Each row comes from the steps of one walk. Every step used is in the known rows, and no mark comes twice. Write the walk behind each row, first mark first.
Known rows:
fino -> kala: [ -4  10 -10  -2   2   1   1   3 -12  -1  11  12   2   0  -3   0   0  -3
  -1   5   1   3  -4   0   1   2  -5   9   4   4  -3   2   4   6   1  -7
  -2   5   3   1  -4]
damaz -> vupi: [ 4 -9  1  0  0  6  1 -3  4  0 -2 -7 -3  3  1  1 -4 -5  8  0  1  4  0  2
 16  4  2  3  3 15  2 23 -7 -4  3 -4  5  0  1  5 -3]
zuvol -> dusu -> bovo -> damaz -> tagel -> kala -> fino: [ 14   5   6   0  17  11  -3   1   1  -2   8  -5   9 -13  -1  -3  -6 -12
  -1   7  -3  -5   3   9  21  15  -1  -8   1  -5  -1  30   7 -10   0  15
  -4  -3   4   4  -7]
bovo -> damaz -> vupi -> tagel -> kala: [  9  13   8   5   2   7   4   8   8  -3   2 -14   0  -7   0   0  -2 -22
   1   5   3   1   4  -1  20  13  -2 -10  10  19   4  33 -14 -19   4   3
  10   2  -3   7  -2]
dusu -> bovo -> damaz -> tagel -> kala -> fino: [ 10   8  27   0  11   4   0   8 -10  -3  -1 -13  14   2   2   0  -9 -11
 -13 -10  -1  -3   0   7  27   5  -8 -12  -1 -13   1  18   6 -11   4  11
   6  -3  -2  13  -5]
fino -> kala -> tagel -> damaz -> bovo: [  3   8  25  -2   2   1   9   9  -5   0  11  18   1  17  -2   5  -2  -7
 -12   3  -1   3  -3   0   6  12  -5  -2   7  10  -6  16   2 -12  -1  -4
  -5  -1   4  -1  -4]
dusu -> bovo -> damaz: [  3  17  -1   3   9   1  -1   6  -1  -3   7 -11  10   7   2   1  -7  -9
  -3  -9   5  -1  -5   3  21   1  -9 -10  -3 -18   0  -5   6  -2   5  10
   6  -1   3   9  -4]
tagel -> kala: [ -3   6  -8  -1   3   6   2   0  -9   0   0   0  -2  -4   3  -3  -1  -3
 -11   7   1  -3   3   1   3   5   1  -6   5   9  -2  12 -12   5  -3  -2
   4  -4  -3   1  -3]
vupi -> damaz: [  4  -4  11   3   2  -1  -3  -1   6   1   2   1   6  -5  -2  -1   4   0
  -6   1   0  -1  11  -3  -3   7   0  -5   6   9  -1 -10  -6 -12   1  -5
  -4   4  -4   0   7]
damaz -> bovo -> fino -> kala: [  8   0  -3  -5  -1   6  -4  17 -25  -1   4  -1   7  10  -1   7  -1  -6
   6 -26   0   6   1   0  13   6  -8   0  -3   5   3  14  20  -7   0  -8
  15   4   9   0  -3]
damaz -> tagel -> kala -> fino -> bovo -> dusu: [ 13  -4  39  -4  -1   5  -2   3 -14   0  -4  -5  14  -5   0   0  -4  -7
 -13  -7  -6  -3   4   5   5  10   0  -3   2   6   0  26  13  -7   1   3
   1  -1  -5   9  -5]
bovo -> fino -> kala: [  2  10  -8   0   5  -1   1  16 -19  -2   6  -2  12   0   1   0  -2  -3
   3  -5   1   5  -3  -4   9   1  -8   5   0   2   1   2  12  -2   1  -9
   5   8   5  -1   0]
damaz -> bovo -> fino -> kala -> tagel: [ 10  -1  11  -7   1   4  -1  18 -21  -1   2   1   9  13   0   5   0  -6
   2 -24   0   4   1   0  12   7  -8  -3  -2   5   2  21  20 -18   1  -8
  11   2   8   0  -3]
vupi -> tagel -> damaz: [  6  11  10   8   4  -3   4   6  11   1  14   8  -2  -4   1   1   4 -11
  -7  15  -4  -2   1  -3  -8  13   4  -6  12  11   0   9 -10  -9   1   7
  -9   2  -3  -3   8]
bovo -> damaz -> tagel -> kala -> fino: [ 13   5  41   2   0   3   5  10  -9  -2  -9 -10   7  -8   0   2  -5 -13
 -14  -6  -2  -1   6   3  21   9  -5 -12   3   7   3  28  -2 -24   0   8
   7  -1  -7   8  -3]
damaz -> tagel -> kala: [  4  -5  18   1  -2   6  -3  -2 -16   0  -4   3   4  -7   2  -1  -3  -9
  -9 -10  -2  -2   9   3   6   6   0   2   2  19  -1  30  -4  -6  -4   0
   4  -5  -5   4  -3]
damaz -> bovo -> fino -> kala -> bofu: [ 14  -3   9  -4   1   5  -1  18 -22   0   0   0   6   8   2   7  -2  -5
   8 -20  -2   6   1   0  15   6  -9  -4  -1   2   2  20  23 -10   1  -7
   9   4   8  -1  -4]
fino -> bovo -> damaz -> tagel -> kala: [ 12   6  11   5  -7   3  -1  -3  -8  -4   1  -8  14   4   2   3  -6 -11
 -10  -9   3   3  -3   5   6   7  -8  -5   1   4  -1  11   9   3   3   8
  10   0   0  12  -4]
tagel -> damaz: [  4   7  11   6  -1   0   8   4   5   1   9   6  -6   4   3   6  -4   1
  -9  11   0   4  -2   0   7   9   0  -8   7   6  -4  -1 -11   1  -3   8
  -2  -2  -2  -3   3]
damaz -> vupi -> tagel: [  6  -4   1   2   4   5  -2   0  12   0   3  -4  -3  -3   0  -3   1 -14
   9   5  -3   0   2   0   6  10   5   4   9  20   4  31  -7 -12   6  -5
  -1   3  -1   5   1]
zuvol -> dusu: [  5  -2 -17   1   8   7  -4  -7   9   0  10   5  -2 -15  -4  -2   1  -2
  12  14  -1  -1   5   3  -1   9   4   2   0   5  -1  13   1  -2  -3   6
  -9  -2   6  -7  -3]
dusu -> zuvol: [  0  11   1  -3  11   1  -1   0 -15  -3   1   6  12   5   1  -3   1   6
  11  11  -1   0  -6   3   2   0  -2  -1   4  -8  -1  -2   2  -2   0   6
  -3  -2   7  -1  -1]
vupi -> damaz -> bovo -> fino -> kala: [ 12  -3   8  -2   1   4  -6  13 -15   0   4   1  12   3  -2   4   4  -4
  -2 -21   0   5  12  -3   7  12  -6  -6   4  12   2   1   9 -18   2 -11
   7   8   3   0   5]
zuvol -> dusu -> bovo -> damaz -> vupi: [ 10   7 -17   2  14  12  -4  -3  11  -3  15  -7   4  -9  -2   0  -7 -12
  15   7   3   0   1   7  23  13  -2  -4  -1  -2  -1  21   4  -5   2  13
  -1  -3   9   4  -7]
damaz -> tagel -> kala -> fino: [  9 -10  37  -2   3   4   1   3 -11   1 -10  -2   5  -7   1  -1  -2  -5
 -16  -4  -8  -4   6   5   9   6   1  -2   3   9   1  31   0 -11  -2   0
  -1  -3  -7   5  -3]
damaz -> bovo: [  6  -8   4  -5  -4   7  -4   3  -8   1   0  -1  -2   8  -1   7   1  -4
   4 -24  -1   3   3   3   7   6  -1  -6  -2   3   2  12  10  -5   0  -1
  10  -3   5   1  -3]
zuvol -> dusu -> bovo: [  4   3 -24   0  16   9  -7  -7   6  -1  16   3   5  -7  -1  -3  -2  -3
  12   9   0  -4   1   5   7   9   1   1  -2  -8  -3   9   8   7   1   9
  -8  -4   9  -1  -5]
bovo -> damaz -> tagel -> kala -> bofu: [ 14   8  39   4  -1   2   5   7  -7  -2  -8  -8   5  -9   3   2  -6 -17
  -8  -3   1   1   8   2  22   8  -7 -12   4  11   1  33  -2 -21  -1   9
   5  -2  -7   6  -3]
bovo -> dusu: [ 1 14 14 -7 -2  3 -3  8 -4  0  6 -7  8 -7 -2  0 -1 -4  7 -3  2 -2  5 -5
  6  7 -2 -5 -4 -1 -1 -1 11 -7  2  7  4  2  0  1 -2]
damaz -> bovo -> dusu: [  7   4  12 -10  -7   9  -6   9 -12   1   5  -7   6   4  -3   7   1  -7
   8 -25   1   1   8  -1  13  11  -3  -9  -6   2   1  10  17 -10   0   4
  14  -1   5   2  -5]
zuvol -> dusu -> bovo -> fino: [  8   4 -25   1  18   8  -8   2  -1  -2  15  -3  10  -8   1  -3  -5  -3
  13   3   0  -2   0   4  11   8  -1   1  -4  -9  -1  10  14   2   1   9
  -3  -1  11  -2  -3]

Which walk is each row?
[  8   7  11   2  -3   4   5   5   5  -3  -2 -16  -1  -1   0   4  -7 -13
   5  -3   5   6   0   1  27   7  -5  -8   2   9   4  21  -6 -16   3   4
  12   1  -1   8  -3]	bovo -> damaz -> vupi
[ 13   6   0   6  -4   2   0  -1  10  -5   6 -12   9   6   1   2  -3 -14
   3   0   2   4  -7   3   5   8  -4  -4   5   4   2  11   8  -2   9   4
   6   4   2  12  -2]	fino -> bovo -> damaz -> vupi -> tagel
[ 12  -1  44  -1   2   0   9  14  -1   1   1   3   2  19   3   6  -4  -2
 -11  -7  -3   1   0  -1  10  13  -3 -13   2   5  -1  18   3 -26  -3   3
   0  -5   2  -2   3]	kala -> tagel -> damaz -> bovo -> fino
[ 10   1  14  -2   5   8  -1   4   8  -1   4 -12   5  -5   1  -3  -1 -15
   0  12  -5  -3  -1   1   6  16   6  -4  10  15   3  33   3  -9   8  -2
   2   3  -1   9  -3]	damaz -> vupi -> tagel -> kala -> fino -> bovo -> dusu
[  6  11  19   1   7  -4   8  21 -13  -2   7   5  10   8   2   0  -4  -3
  -8   2  -1   3  -5  -4   9   7  -8   0   4   3  -2   9   7 -16   1  -6
  -1   5   4  -3   2]	bovo -> fino -> kala -> tagel -> damaz
[  7   0  12   5  -1   6   8   3   8   1   9   1  -8   6   3   8  -8  -4
  -2  10   0   7  -3   2  19  12   2  -5   9  17  -2  15 -16  -3  -1   5
   2  -1  -2   1   1]	tagel -> damaz -> vupi
[  1  23  12  -8   6   4  -4   8 -14  -3   7  -3  19  -4  -1  -3  -1   1
  17   7   2  -3   0  -2   7   8  -4  -6  -1  -8  -2  -3  13  -7   1  11
   1   0   6   0  -3]	bovo -> dusu -> zuvol
[ 11  19  19   0   5   5  -1  14  -2   0  16   7   9   1   0   4   5 -13
   6   5  -4  -2   3  -2  -1  20   0 -12  11  10   0  15   3 -16   2  12
  -3  -1   4  -2   4]	vupi -> tagel -> damaz -> bovo -> dusu -> zuvol
[ 11   8 -16   0  21   7  -5   5  -4  -2  16   3  11  -9   2  -3  -6  -5
  16  12  -1  -1  -1   4  13   9  -5   2   0  -9  -3  17  19   2   2   5
  -9   3  11  -2  -5]	zuvol -> dusu -> bovo -> fino -> kala -> bofu
[  6  10   4  -3  -6   2  -5  -1  -2  -3  10  -8  16   5   0   2  -3  -1
   3  -4   3   0  -5   0  -6   5  -4  -2  -5  -9  -3 -10  23  12   5   6
   4   3   5   7  -4]	fino -> bovo -> dusu
[  7   9 -13  -1  21   6  -4   4  -3  -2  16   5  14  -3  -1  -5  -4  -5
   9   7   0  -3  -1   3  10  11  -4   3  -2  -6  -3  15  16  -5   2   5
  -9   1  12  -2  -4]	zuvol -> dusu -> bovo -> fino -> kala -> tagel
[ 12   9  25   3   5   5   6  12   9  -2  -3 -16   0  -7   0  -1  -2 -21
  -4  10  -1   0   2   1  22  14   0 -14  10  13   6  33 -10 -25   6   2
   6   3  -4   9  -1]	bovo -> damaz -> vupi -> tagel -> kala -> fino
[  5   3  42   2   4  -4  12   5  10   1   2   8  -2  14   2   1  -3  -1
 -16  13  -2  -3  -2  -1   2  10   1 -10   5   3  -4  12  -8 -18  -2   5
 -11  -5  -2  -3   3]	kala -> tagel -> damaz
[-2  7 17 -4  6 -2  6  5 -5 -1  6 14  5  9 -3 -4  0 -4 -8  7  0 -1 -4 -1
 -1  3 -3  7  4  3 -4 11  5 -9  1 -9 -9  2  4  1 -4]	fino -> kala -> tagel
[ 10  10 -10   3  15  12  -6  -3  -1  -2  14  -3   9 -13  -1  -2  -6 -14
   5   3   2  -3   6   7  18  15  -3  -5   0   2  -2  28   2  -6  -1  15
  -1  -6   5   4  -8]	zuvol -> dusu -> bovo -> damaz -> tagel -> kala
[  5  10 -29   0  18   9  -6   4  -8  -2  20   3  11  -8  -1  -3  -4  -5
  13   6   1  -1  -1   3  11   9  -5   4  -2  -6  -3  11  17   4   1   5
  -4   2  12  -2  -5]	zuvol -> dusu -> bovo -> fino -> kala
[ 14  -8  15  -1   0   3  -7  12  -8   1   0  -4  10   0  -1   5   4  -2
  -1 -22   0   3  13  -3   6  11  -5 -10   1  11   3  -1   9 -19   1  -7
   8   5   1   0   7]	vupi -> damaz -> bovo -> fino
[ 13  11  22   5   5   5   7   8   9  -2  -2 -13  -1  -8   3  -1  -4 -23
   2  11   1   1   4   0  22  13  -2 -14  12  17   4  39 -10 -22   5   4
   4   2  -4   7  -2]	bovo -> damaz -> vupi -> tagel -> kala -> bofu
[  2   7  24   0   5   2  11   5   1   0  11  14   0  13  -1   1  -5  -7
  -9  15   0   3  -6   0  11  12  -3   3  10  15  -5  21  -7 -11   0  -6
  -7   1   2   1  -3]	fino -> kala -> tagel -> damaz -> vupi
[  8  12 -18   2  15   9  -4  -2   8  -3  15  -4   7 -10  -2  -2  -5  -9
  10   7   3  -2   2   5  16   9  -4  -7  -2  -9  -2   9   6  -3   1  15
  -3  -2   8   1  -6]	zuvol -> dusu -> bovo -> damaz
[  2  14 -16  -1  13   1  -4  13 -19  -3  13  -3  17   9   4  -2  -6  -3
   2 -10   3   1  -8   1  16   0 -10   3  -3 -14  -2  -1  18   7   6  -2
   6   5   8   6  -3]	dusu -> bovo -> fino -> kala
[ 12 -12  32  -1   0   4  -1  -1 -11   0  -7  -2   8  -2   1   0  -3  -5
 -16  -5  -7  -2   2   7   4   7   1  -1   3   7   0  27   7  -3   1   0
  -1  -2  -5   9  -4]	damaz -> tagel -> kala -> fino -> bovo
[  9  11  -7   2  20   6   0   7   0  -2  22   8  11  -1   1  -2  -6  -5
   4  13   0  -2  -3   3  14  15  -4   0   1  -3  -5  17  11  -4   0   8
 -11  -1  11  -3  -3]	zuvol -> dusu -> bovo -> fino -> kala -> tagel -> damaz
[ 10 -10  16  -1  -1   5  -6   3  -2   2   1   0   5   2  -3   4   5  -2
  -4 -17   0   2  14   0   2  12  -1 -10   3  11   1  -1   2 -14   1  -5
   3   2  -1   1   4]	vupi -> damaz -> bovo
[ 12   2  39  -5   5   6  -3   2 -21  -2  -5  -3  20  -3   1  -2  -3  -4
  -8  -1  -6  -3   1   6   7  10  -1  -4   3   2  -1  25  13  -8   0   7
   0  -2  -1   9  -5]	damaz -> tagel -> kala -> fino -> bovo -> dusu -> zuvol
[  6  11   0   2   8   5  -1   3   3  -3   6 -16   8  10   3   1  -9 -11
   3  -9   5   2  -5   4  31   4  -8  -8  -2 -10   1  11   2  -4   7   8
  11  -1   3  12  -6]	dusu -> bovo -> damaz -> vupi
[ 11 -10  23  -2   2  -4   3   2   5  -1  -6  -6   9   5   0   0  -1   7
 -10   7  -8  -1 -12   7  -6  -2   1  -6   1 -20   1  -7  20   2   6   0
  -7   5   0   7  -1]	kala -> fino -> bovo
[  2  12   0  -2  16  -1  -1  14 -14  -3  10   0  18  15   4  -3  -6  -3
  -3  -8   2  -2  -8   0  14   1  -9   1  -3 -14  -2   3  18  -2   5  -3
   1   3   7   5  -3]	dusu -> bovo -> fino -> kala -> tagel
[  6  18   2  -5   0   2  -6   0 -11  -5  10  -4  24   8   1   0  -2   2
  11   5   2   0  -9   2  -4   6  -5  -3  -1 -14  -3 -12  24  11   5  10
   1   1   9   7  -4]	fino -> bovo -> dusu -> zuvol
[  9  -2  12   3   8   7   3   0   8   0  -1  -3  -5  -6   4  -5  -1 -18
   4  17  -3  -3   4   1   9  12   6  -2  14  23   3  47 -11 -11   5  -5
  -3   1  -3   5  -1]	damaz -> vupi -> tagel -> kala -> bofu
[ 11   7   9   2  -1   5   5  17 -16   0  12   5   0  12   2  13  -4  -5
  -4 -12  -1   9  -1   0  17  14  -7  -8   4  10  -1   9   5  -4  -3   2
   9   2   6  -3   1]	tagel -> damaz -> bovo -> fino -> kala
[ 10   5  50  -5   0   2   8  12   3   1   6   3   3  16   0   6  -4  -5
 -10  -5  -1  -2   2  -1   9  17  -1 -15   1   5  -4  17   5 -27  -2   7
  -2  -6   1  -2   0]	kala -> tagel -> damaz -> bovo -> dusu
[ 13   8  10   5   2   1   1  17   0   1  11   4   2   2   2   6   4 -13
  -3  -4  -5   1   3  -3   0  17   0  -9   9  13   2  15   2 -15   2   5
   0   2   1  -3   7]	vupi -> tagel -> damaz -> bovo -> fino
[ 12   5  29   4  -5   0   1   7  -5  -3  -3  -9   7  -6  -1   3  -5 -14
  -4 -16   2   3   6   1  18   6  -8  -5  -2   8   2  19   0 -22   0   9
   6   0  -4   6  -1]	bovo -> damaz -> tagel
[ 18   4  25   5  -4   1   2  -2  -6  -4  -1  -7  13   2   4   3  -8 -11
  -9   0   2   2  -3   6   7   6  -7  -8   3   0  -1  18  12   0   3   8
   4   0  -1  12  -5]	fino -> bovo -> damaz -> tagel -> kala -> bofu
[  4  16   7   0  15  -2   3  16 -13  -2  15   2  16  16   5   0  -8  -4
  -7  -3   1   0  -8   0  17   5 -10  -3   1 -13  -4   3  13  -2   4   1
   0   1   7   3  -2]	dusu -> bovo -> fino -> kala -> tagel -> damaz
[ 19  -7  41   0  -1  -4   4   5   2  -2  -8 -11  13   3  -1   3  -4  -3
 -12  -3  -7   2  -8   8   6   3  -3  -8   0 -16   3   6  20 -12   6   7
  -2   5  -2  11  -2]	kala -> fino -> bovo -> damaz -> tagel
[  4   8  -9   0  13   1  -5  11 -13  -2   6 -10  15  10   6  -1  -6   0
   2 -13   2  -1  -5   0  14  -2  -7  -3  -6 -17   1  -4  15   3   5   2
   6   1   6   4  -1]	dusu -> bovo -> fino
